Known rows, with every way that one mark hangs from another:
K_252{K_303{K_607} K_569}: [ 19 -56 -17   8  -4 -30  -4  13   5 -10 -15  20  12  -6 -25 -22   3  45
   3  15   7  25 -10  14  14  13]
K_395{K_344{K_569{K_833{K_308{K_38}}}}}: [ -4  65  14  24  16  15  31 -17 -13  11  -1 -25   5   0   3  20  19 -18
  14  35 -18 -17  17  -8   9 -20]
K_308{K_833}: [ 10  22 -20 -10  -5   0  -3  11 -17 -18 -11 -17  -6  -4  15  -3  -5  -7
 -23 -17  14 -11  -3 -20  24 -10]
K_252{K_303 K_569{K_344}}: [ 11 -34 -13  18  -2 -18 -12   4   5 -12  -2  10  14  17 -14  -7   2  15
  16  11  -3  10  -4  17  -1  25]
K_607{K_303}: [ 32 -12 -18  -4  -3 -15   3  -1   2 -19  -6  12  -3  -9 -12  -5  -2  18
 -12   3   7   3   5 -10  23  -8]
K_308{K_38{K_607}}: [ 18  -2   6  -9  10  12  -2  13   3  -9 -35  16  -3 -21   4 -20  21  12
 -13 -17  -5  -5   2  -7  10 -14]
K_833{K_308{K_38} K_569{K_395{K_344}}}: [-12  50  28 -15   2  16  -4  -8   1  16  16  -4   0  -1 -11  22  10 -12
  16   4 -17  -1  10   5 -28   3]
K_303{K_252{K_607}}: [  8 -47 -21 -21  -8 -18  24   6  -2 -21   0   5 -13 -23 -15   6 -10  16
  -8  13  11   1  -4   0  25  -3]
K_833{K_308{K_38{K_607}} K_569{K_395}}: [-10  18  35 -12  15  13 -19   1  26  17 -15  16  -5 -16  -1  -4  21   9
  20 -26 -14   8   9   7 -26  -5]
K_344{K_569{K_395}}: [ -1  16  -7   7  -8  -8   0  -9  -1  -9  28  13 -12  12  -9  -3   7   1
   2 -23  -7  -8  18  10  11   4]
K_509{K_308{K_833{K_569}}}: [-17  22  -9 -20  -6  15 -15   6   8  -5   3 -25 -12   9  20   5  -9 -23
  -7 -38   9  -6   9 -20  -5 -15]
K_252{K_569 K_607{K_303}}: [ 28 -62  -9  16   0 -29  -5   7   5 -16 -20   7   6  -3 -30 -21  -7  37
  -2  23   4  21  -9 -10  22  13]
K_38{K_607{K_303}}: [ 35 -27 -17  -9  10 -17  -6   9  10 -17 -23  27  -2 -15  -7 -18   3  27
 -10  -6   2   9  -2  -9  10  -5]
K_395{K_344}: [ 13  33 -24 -20  -3  -5   3   3 -24 -15  14   1   0   1  -8  19   3  -1
 -18   8  -4 -11   5  -9   7  -6]
K_252{K_569{K_395{K_344}} K_607}: [  3 -19  -6   5  -7 -25  -6   3 -17  -4  17  10  14  13 -29   2 -10  11
 -11  18 -12   2 -15   6 -18  30]
K_833{K_569{K_395}}: [ -7   9   4 -24 -10  -1 -12  -8   6   2  29  17 -11  14  -9   9  -1  -2
   2 -20  -3   0  12   1 -10   2]
K_509{K_308{K_38 K_833{K_569{K_395}}}}: [-21  19  23  -2 -13  29  -8   2  15   9  -1 -21  -5   7  22  -8 -10 -37
  -3 -46   0 -12   4  -6 -23  -2]
K_344{K_569}: [  3  17 -13   0  -1  -4   0  -4  -2 -15  11   3 -16   7  -6  -3  15   5
   4 -11  -4  -6  25  -8  31 -11]
K_607{K_38 K_303{K_252}}: [ 17 -53 -12 -12   2  -6  21   3  -5   0   1   7 -19 -20  -9  -4   7  27
   1  31  20  16  -9  -2  29   1]
K_509{K_308{K_833}}: [ -9  23 -21  -4  -7   8  -5  11  -5 -17  -7 -23  -1  -8  24   4  -6 -20
 -28 -34  10 -19   1 -14   8 -21]
K_395{K_344{K_569}}: [  7  39 -22  -4   0  -3   6  -4 -19 -12  26  -2 -11  18 -12   7   7  -3
   1   6 -11  -8  18 -13  15   2]
K_509{K_308{K_38{K_607{K_303}} K_833}}: [ 21 -16   3  15   7  11   0  18  16 -10 -53 -11   4 -21  27 -35  -3  -6
 -16 -35   6  -4 -12 -15   2  -8]
K_509{K_308{K_833{K_569{K_344 K_395}}}}: [-33  17  -5  -6 -13  11 -22  -5  12   4  32 -12   3  29  24  11 -35 -40
   4 -35   4  -7   0   8 -36  11]
K_833{K_569{K_344 K_395}}: [-15   7  -2 -22 -12  -1 -20 -12   8   6  42  20  -5  29  -5  14 -21 -11
  16  -6  -3   2   9  17 -24  15]
K_509{K_308}: [ -7  14 -22  -9  -6   4  -2   4   2 -17   5  -1  -2 -14   5  14   9  -2
 -22 -24   2 -15  15  -1   3 -28]
K_395{K_344{K_569{K_833{K_308}}}}: [ -6  66  -9  14  15  -3  23 -17 -17   3  19 -18   4  10  -2  32  13 -14
   9  32 -15 -14  18  -7   4 -21]
K_607{K_303{K_252{K_569{K_833}}}}: [ 25 -57   5   8  -1  -5  38  -8   3   5  -2   0   4  13 -20  -4 -12   5
  17  44  15  17 -12  14  11   7]
K_38{K_607}: [ 17  -3 -16 -19   9  -7 -11  12   0 -13 -14  22  -5 -13   2  -6  16  18
 -18 -18   0  -2   4  -5   9 -14]
K_509{K_308{K_833{K_569{K_395}}}}: [-24  19  -1 -13 -14  10 -15   1  10   2  19 -15  -7  15  18   4 -15 -29
  -8 -50   5 -10   5  -6 -25   0]
K_344{K_569{K_395 K_833{K_308{K_38}}}}: [-12  42  27  36   6  13  26 -23   4  16   3 -10   4  -7   5   8  17 -15
  14   6 -17 -16  17  16   4 -18]
K_395{K_344{K_569{K_833}}}: [  5  42 -15   7   5   0  29 -15 -24  -3  25  -8  -1  25  -1  17   2 -18
  -3  28 -12 -17  14 -11  10  -8]
K_509{K_308{K_38 K_833{K_569}}}: [-15  22  18  -8  -6  33  -8   7  12   2 -15 -33 -11   3  24  -9  -1 -30
  -2 -36   6  -8   9 -22  -3 -13]

Rows:
[  8 -73 -10  23  10 -32  -9  14  -5  -7 -26   5   5 -19 -15 -17  28  52
  -6  26  -1  15 -16 -13  20  22]
K_252{K_303 K_569 K_607{K_38}}
[-24  29  28  -2   0  17 -16 -14  19  17  16   3   2   3  -3  16  -3 -12
  33  -1 -11   4  14  22 -25   3]
K_833{K_308{K_38} K_569{K_344 K_395}}
[  5 -63  -7  26  10 -23  13   4 -11  15 -16  12  17 -11  -8 -12  13  45
  -3  53  10  22 -23   7  13   6]
K_252{K_303{K_607{K_38}} K_569{K_833}}
[-15  32  17  28   3  12  17 -21   1  15   7  -2  23 -10  13  25  -5 -20
   6  24  -8 -18  -1  30 -19 -14]
K_569{K_344 K_395 K_833{K_308{K_38}}}
[ -7  12 -11  10  -9  -4  14 -21  -9   5  32  12  17  16   8  25 -22 -19
  -9  16  -1 -19  -6  27 -18  -2]
K_569{K_344 K_395 K_833}
[ -9 -40  -1  30  -4 -21   6 -14  -4   7  17  11  27  22 -10   8 -27   0
  -2  38  -5  -2 -18  26 -20  20]
K_252{K_569{K_344 K_395 K_833} K_607}
[-20  30  -1 -16   7   4 -24  -8  12   4  21  -1  -4   7  -1  30  -2   4
  27   9  -2   9  21   7  -8 -13]
K_833{K_308 K_569{K_344}}
[ -4 -56 -24 -26  -2  -9  18  10 -15   8   8  17 -14 -29 -10   0  -3  41
  -4  34  27  22 -11  14  30  -7]
K_303{K_252 K_607{K_38}}
[ 18  10   5  -1   8  14  -5  21  -4  -8 -47  -8  -2 -15  23 -30   8  -5
 -18 -29   5  -8 -12 -18  16  -8]
K_308{K_38{K_607} K_833}
[ -6  18   4 -19 -11   3 -13  -1   0   2  14  -6 -13  20   9  -2 -16 -18
  -2 -32   6   0  -1 -11  -6  10]
K_308{K_833{K_569{K_395}}}
[ 19 -59 -15  17   0 -34  -3  11   6 -23 -24   7   9 -10 -23 -16  11  36
  -3  11  -5  10 -10  -7  16  20]
K_252{K_303 K_569 K_607}
[ 14 -60  -7  25  -8 -39  -3   6   8 -16  -9  17  14  -4 -25 -17   5  29
  -1  -2  -9   8 -15   9  -4  34]
K_252{K_303 K_569{K_395} K_607}
[ -4  23   1  10  -7  24   3  11  -1 -10 -26 -32   0 -17  26  -8   4 -26
 -25 -33   7 -22   2 -15  10 -21]
K_509{K_308{K_38 K_833}}
[ -1  24  25  16  16   5  16  -5  10  15 -25  11  15 -28  13   6  19  -1
  -6  -3 -13 -13  -6  16 -17 -21]
K_569{K_395 K_833{K_308{K_38{K_607}}}}
[ -4  30  -2 -30  -9  -1  -6  -8 -10   3  40  13  -7  25 -15  21  -9 -14
   0  -1 -10  -5   7  -2 -28  15]
K_833{K_569{K_395{K_344}}}
[  2  20  20 -14  -4  26  -6   5   0   2 -19 -24 -15   7  15 -13  -2 -20
   1 -17   9  -1   4 -29  17  -3]
K_308{K_38 K_833{K_569}}
[-13  16  22  -4 -10  20 -15  -5   4  12  10 -12  -2  25  18  -9 -28 -33
  14 -17   4  -2  -4   4 -16  21]
K_308{K_38 K_833{K_569{K_344 K_395}}}
[ 19 -54 -21   8   6 -28   0   4  -8 -10 -18   8  -4 -32  -9 -10   3  47
 -20  30  10  10 -10 -23  35   1]
K_252{K_607{K_38 K_303}}
[ -5  59  18  16   4  11  30 -16 -17  13   4  -9  20 -12   2  32   7 -22
  -8  28 -16 -23  -4   9 -22 -13]
K_569{K_395{K_344} K_833{K_308{K_38}}}
[ 16 -74   4   3   6  -4   8   7  -2   9  -6   3 -12  -4 -21 -17  11  32
  16  38  18  31 -14   6  21  16]
K_607{K_38 K_303{K_252{K_569}}}
[-10   5  18 -12   8  29 -16  16  20   6 -32 -16  -8  -2  30 -22   5 -22
  -1 -47   1  -3   1 -21 -13 -10]
K_509{K_308{K_38{K_607} K_833{K_569}}}
[ -4  40  -2 -22 -11   3 -10   1 -16   5  27 -11  -6  32   4  10 -22 -32
  -4 -15  -2  -5  -9 -15 -21  19]
K_308{K_833{K_569{K_395{K_344}}}}
[-10  33  26 -14   8  23  -7  -3  13   6 -12  -9 -11 -18  -5  10  23   4
  17  -3  -4   5  23 -10   9 -22]
K_833{K_308{K_38} K_569}
[  0  10   3   5   7  21  -5  22   7  -7 -43 -16   1 -21  33 -22   6 -15
 -24 -44   2 -15  -6 -13  -1 -18]
K_509{K_308{K_38{K_607} K_833}}
[-25  18  13  -2  -6  35 -14   1  12   6  -2 -29   0  16  29  -2 -21 -38
  12 -22   6  -8   6  -9 -15  -2]
K_509{K_308{K_38 K_833{K_569{K_344}}}}
[  0  39  21 -16 -10  21  -2   1 -13  12   8 -17  -6  22   6  -5 -17 -36
   1 -10  -5  -8  -7 -14 -18  20]
K_308{K_38 K_833{K_569{K_395{K_344}}}}
[ -4  22  14  15  23  13   8  -6   7  11 -25   3  19 -18  20  13   9  -5
   9  22  -9  -8  -1  14 -12 -24]
K_569{K_344 K_833{K_308{K_38{K_607}}}}
[ -4  21  29 -17  23  16 -18   8  23  11 -29   7 -11 -20   1  -5  28  14
  20 -17 -10  12  15  -8  -4 -20]
K_833{K_308{K_38{K_607}} K_569}
[  5  36 -12  -1  -6  -6  26 -15 -26   1  31   9  15  12  -3  29 -10 -23
 -24  20  -9 -24  -7   7 -19  -1]
K_569{K_395{K_344} K_833}
[-15 -80 -14  -6   0  -8  -3   9 -10  21  18  15  -1   3 -17  -9 -17  37
  24  58  24  39 -22  35  10  19]
K_303{K_252{K_569{K_344}} K_607{K_38}}
[-16  44   4  26   6  -7  18 -23   2   8  21  -3   3   1   2  20  11  -8
  12   4 -12 -13  16  13  -1 -20]
K_344{K_569{K_395 K_833{K_308}}}
[ 26 -62  -1  -4  -4  -9  13   4   7  -6  -4   7  -7   7 -29 -14  -6  18
  21  22  15  26  -7  16  15  15]
K_607{K_303{K_252{K_569}}}
[ 10 -77   2  29   3 -31 -11   2  -1   7  -7  16   8 -10 -24 -22   1  45
  -6  29   2  23 -20   0   8  29]
K_252{K_569{K_395} K_607{K_38 K_303}}
[  0 -71  -8  19  -3 -31 -10  10  -3  12  -2  29  13 -12 -20 -23  13  54
  -1  20   6  26 -22  22   1  29]
K_252{K_303{K_607{K_38}} K_569{K_395}}
[-16  15  -2 -13 -12   2 -21  -4   1   5  27  -2  -4  35  14   6 -35 -27
  10 -18   6   1  -3   4 -18  21]
K_308{K_833{K_569{K_344 K_395}}}
